Every row comes from one small tree of marks. The marks that hang from a mark follow it in brackets, in alphabetical order. Every link used is in the known rows. Which tree was each row made from?
Known rows
W{H U{Q X}}: [-4.50  2.84  6.25 -3.07  4.26  1.17 -2.06  2.99  0.17  0.75  1.45 -3.31
 -0.58  2.04  2.75 -1.55 -0.64  1.70 -1.24 -4.03  0.47 -1.82]
X{U{J Q V W{H}}}: [-4.36  2.72  5.29 -3.89  2.45 -0.15 -3.29  3.41  0.63  0.86  0.34 -0.41
  0.06  2.63  1.07 -2.57 -0.68  2.14 -3.81 -2.88 -1.73 -3.69]
X{U{H J Q V}}: [-4.18  2.31  4.68 -3.08  2.10 -0.57 -3.15  1.28  1.48  1.08  0.16 -1.19
  0.22  2.99  0.91 -3.64  0.38  2.47 -4.16 -3.21 -1.68 -3.30]
U{H{W} Q V}: [-4.21  2.48  5.50 -2.72  2.42  0.83 -4.80  2.86  1.47  0.35  1.11 -3.02
  0.30  2.31  0.82 -1.83 -2.34  1.65 -1.64 -3.94 -0.32 -3.44]
E{Q{U{J W{H} X}} V}: [-4.81  0.42  3.13 -2.62  1.19  0.99  0.11  0.84 -2.00  0.96  4.16 -4.02
 -0.34  2.39  2.02  0.08  1.40 -0.15 -2.40 -4.05 -0.50 -0.13]
W{H U{J Q V}}: [-4.22  2.79  6.40 -3.83  4.26  1.38 -1.50  6.00  1.18  0.88  0.53 -1.75
 -0.24  1.74  2.35 -2.71 -1.93  3.20 -1.94 -3.78 -0.37 -3.17]
Q{U{H{W} J{V} X}}: [-3.81  1.70  4.70 -3.44  2.70 -0.04 -0.56  1.83  3.17  4.13  0.96 -5.14
 -0.01  1.10  0.06 -0.18  2.28  0.79 -1.79 -3.08 -1.13 -0.54]
W{U{H V}}: [-4.29  1.02  4.69 -2.76  2.61  1.99 -0.38 -0.24  0.50 -0.91  0.87 -3.21
  0.41  2.15  1.62 -2.11 -0.36  1.91 -3.15 -4.34 -0.96 -1.57]
X{U{Q V W}}: [-4.56  1.59  4.65 -3.50  0.96  0.24 -3.86 -1.24 -1.20  0.21  0.91 -0.95
  0.26  2.23  1.39 -2.24  0.12  1.55 -4.10 -3.06 -2.01 -2.99]
H{W{U{J V X}}}: [-3.47  1.74  4.86 -3.92  2.14  0.51 -0.01 -0.11  2.38  2.42  0.57 -3.92
 -0.45  1.42  1.42 -0.64 -1.78  2.03 -2.21 -2.93 -0.32 -0.41]
E{Q{H{W} U} V}: [-6.06 -1.30  1.35 -2.82  0.12  1.98  1.23 -2.49 -4.33 -0.21  3.11 -5.98
  1.02  0.61  3.07  0.35 -1.04  0.33 -0.96 -4.22  0.22  0.30]
E{Q{U}}: [-6.23 -1.21  2.97 -2.67  0.35  0.87  1.38 -2.55 -4.50  0.40  2.90 -4.18
 -0.27  1.72  2.57 -0.70  0.48  1.02 -1.81 -4.20 -1.10 -0.48]
E{Q{U{H X}}}: [-5.21 -0.10  3.57 -2.08  1.29  0.50 -0.25 -0.18 -2.63  0.64  2.86 -4.85
 -0.08  2.35  2.03 -0.58  1.70  0.67 -1.60 -4.47 -0.54 -0.25]
H{W{U}}: [-5.81  0.68  3.77 -3.53  1.73  1.28  2.23 -3.23 -0.54  0.41  1.01 -4.80
 -0.76  2.02  1.87 -0.34 -2.96  1.37 -1.74 -3.16 -0.49 -0.84]
Q{U{H{W} X}}: [-4.83  1.53  3.87 -2.97  2.59  0.61 -0.30 -0.82  1.28  2.55  1.65 -5.59
 -0.01  1.39  0.78  0.26  0.89  0.67 -1.44 -3.44 -0.20  0.16]
H{W{U{J Q V X}}}: [-3.47  2.37  5.71 -3.92  2.49  0.26 -1.92  1.96  2.31  2.82  0.51 -3.66
 -0.83  1.63  1.69 -1.17 -1.74  2.51 -1.40 -2.88 -0.24 -1.49]
E{Q{U{J W X}} V}: [-4.72 -0.33  2.87 -2.63  0.22  0.69 -0.32 -1.04 -2.19  1.21  4.28 -4.12
 -0.61  2.56  2.00 -0.02  2.32 -0.06 -2.64 -3.95 -0.96  0.12]
H{W{U{J Q V}}}: [-4.61  1.81  5.20 -4.03  2.26  0.63 -0.47  1.52  1.23  1.85  0.31 -3.46
 -0.87  1.79  1.73 -1.44 -2.87  2.74 -1.44 -2.91 -0.69 -2.26]
Q{H{W} U{J V X}}: [-3.09  0.74  4.17 -4.64  2.21  0.78 -2.58  2.88  2.18  3.87  0.14 -4.90
  1.55 -1.28  1.52 -0.07  0.07  2.47 -0.72 -3.18  0.19  0.56]
H{W{U{J}}}: [-5.59  0.88  3.99 -3.81  1.99  0.66  2.45 -1.38  0.73  1.21  0.63 -4.42
 -1.23  2.42  1.57 -0.69 -2.77  1.90 -1.75 -2.91 -0.73 -1.13]

Write each row's tree
[-2.59  1.35  5.64 -2.60  2.11 -0.40 -3.78  1.60  4.07  2.13  1.73 -3.38
  0.08  2.85 -0.13 -1.68  3.33  0.21 -3.32 -4.16 -1.45 -1.41]  U{H J{V} X}
[-5.77 -1.28  1.92 -2.52  0.20  2.09  1.01 -2.73 -4.10 -1.82  2.82 -5.51
  0.71  1.89  3.41 -0.28 -2.18  0.47 -1.27 -4.58  0.38 -0.22]  E{Q{H{W{U}}} V}
[-4.20  2.27  6.51 -3.40  2.67  1.52 -5.99  4.88 -0.30 -0.56  2.00 -1.00
  0.28  1.96  1.36 -1.44 -1.58  1.29 -2.15 -4.13 -0.89 -3.86]  U{Q V W{H}}
[-2.30  2.37  4.98 -2.53  2.20  0.67 -3.83  0.25  3.27  1.25  1.53 -3.86
  0.98  1.78  0.30 -0.63 -0.69  0.59 -2.91 -3.98  0.21 -0.55]  U{H{W} V X}
[-3.45  0.75  5.37 -3.43  1.19 -0.48 -3.79  0.94  2.12  1.50  2.49 -2.55
 -1.27  3.44  0.46 -0.57  1.81  0.62 -2.90 -3.56 -1.48 -0.92]  U{J W X}
[-2.96  2.99  6.73 -2.95  2.92 -1.04 -5.59  5.32  4.60  3.38  0.96 -4.02
 -0.74  3.04  0.05 -1.45  1.26  0.87 -1.08 -3.46 -0.89 -3.00]  U{H{W} J{V} Q X}
[-4.05  0.90  3.54 -3.66  0.75 -0.23 -0.40 -3.47  0.57  1.44  0.56 -1.02
  0.53  1.75  1.15 -2.83  0.38  2.00 -5.49 -2.94 -1.89 -1.37]  X{U{J V}}
[-2.24  1.77  6.34 -3.03  1.26  0.24 -7.74  0.04  1.12  2.30  2.44 -1.71
  0.27  0.99  1.79 -2.09  1.43  1.47 -2.85 -4.11 -0.26 -1.53]  U{Q V X}
[-5.36  0.70  4.53 -2.92  2.92  0.89  1.11  1.09  1.29 -0.30  0.79 -3.70
 -0.98  3.72  1.37 -2.18 -0.14  2.13 -2.46 -3.93 -1.28 -1.86]  W{U{H J}}
[-4.45  0.95  4.43 -3.78  1.13  0.61 -4.85  0.38 -1.51 -0.39  0.27 -1.51
  1.16  1.51  1.86 -2.15 -0.17  1.91 -3.05 -3.38 -1.55 -2.88]  X{U{Q{H} V W}}
[-5.88  1.16  4.18 -3.25  0.97 -0.14 -2.56 -2.34 -1.97 -0.11  1.25 -1.83
 -0.65  3.26  1.50 -1.90  0.29  1.09 -3.34 -3.03 -2.04 -2.88]  X{U{Q W}}
[-4.42  0.40  4.45 -4.24  1.50  1.01 -1.21  1.62  0.53  2.25  1.54 -2.40
 -0.05  0.85  0.59 -0.78  1.29  1.90 -2.90 -3.15 -2.08 -1.24]  Q{U{J V W}}
[-5.71 -0.99  3.79 -4.42  1.84  1.21 -1.54  2.85 -0.60  0.93  0.86 -4.28
  0.42  0.73  1.49 -0.25  0.93  1.96 -0.65 -3.62 -1.38 -0.95]  Q{H U{J W}}
[-3.63  1.85  5.83 -3.44  2.78 -0.05 -3.32  3.80  2.47  1.06  2.31 -2.41
 -0.83  3.23  0.52 -0.37  0.42  0.49 -2.55 -3.70 -0.74 -1.32]  U{J W{H} X}
[-4.85 -1.37  2.02 -2.48  0.16  1.68 -1.05 -2.64 -3.79  0.22  3.82 -5.39
  1.15  0.62  3.29 -0.12  1.73  0.11 -1.65 -4.71  0.32  1.03]  E{Q{H U{X}} V}
[-4.82 -0.19  3.74 -3.91  1.80  2.08 -0.80 -0.56 -0.72 -0.45  0.09 -4.75
  1.32  0.26  2.43 -0.60 -2.90  2.05 -0.92 -3.91  0.14 -0.72]  Q{H{W{U{V}}}}
[-2.15  1.10  6.04 -3.36  1.48  0.74 -8.91  1.90  0.68  1.50  1.65 -2.45
  1.41  0.09  2.39 -2.00  1.04  1.90 -1.61 -4.50  0.35 -1.32]  U{Q{H} V X}
[-4.57  2.21  4.79 -2.89  1.94  0.30 -4.23  1.08 -0.14 -0.63  0.56 -1.47
  0.41  3.24  0.73 -2.46  0.21  1.43 -3.79 -3.41 -1.93 -3.61]  X{U{H Q V W}}
[-4.07  0.05  4.47 -4.03  2.06  1.09 -1.21  0.73  0.97  1.17 -0.06 -5.27
  0.84  0.50  2.02 -0.42 -0.90  1.53 -0.70 -3.66 -0.30 -0.61]  Q{H{W{U{J{V} X}}}}
[-4.73  0.88  5.97 -3.73  2.25  0.59 -1.31  1.60  0.47  1.63  0.76 -2.84
 -1.17  2.20  2.01 -2.56  1.11  2.27 -1.97 -3.49 -1.97 -2.93]  W{U{J{V} Q}}
[-5.27  0.65  4.79 -2.80  2.18  0.26 -2.16  3.27  1.96 -1.05  1.75 -2.82
 -1.05  4.91 -0.25 -1.23  0.15  0.85 -2.61 -3.98 -2.01 -2.84]  U{H J W}
[-5.88  1.07  3.57 -3.47  2.62  0.41  1.62  1.06  1.58  2.28  1.04 -4.85
 -0.56  2.08  0.44 -0.58 -0.29  1.65 -1.51 -3.10 -1.06 -1.15]  Q{U{H{W} J}}
[-2.92  0.05  4.38 -4.30  2.01  0.92 -3.73  2.34  1.50  3.18  0.77 -3.85
  1.70 -1.19  1.85 -1.00  2.14  2.46 -1.65 -3.80 -0.26  0.53]  Q{H U{J V X}}
[-4.39  2.90  4.51 -3.34  2.24 -0.69 -2.24  1.84  2.10  1.59 -0.35 -2.04
  0.08  2.92  0.67 -2.87 -1.34  2.48 -3.41 -2.70 -1.29 -3.29]  X{U{H{W} J Q V}}
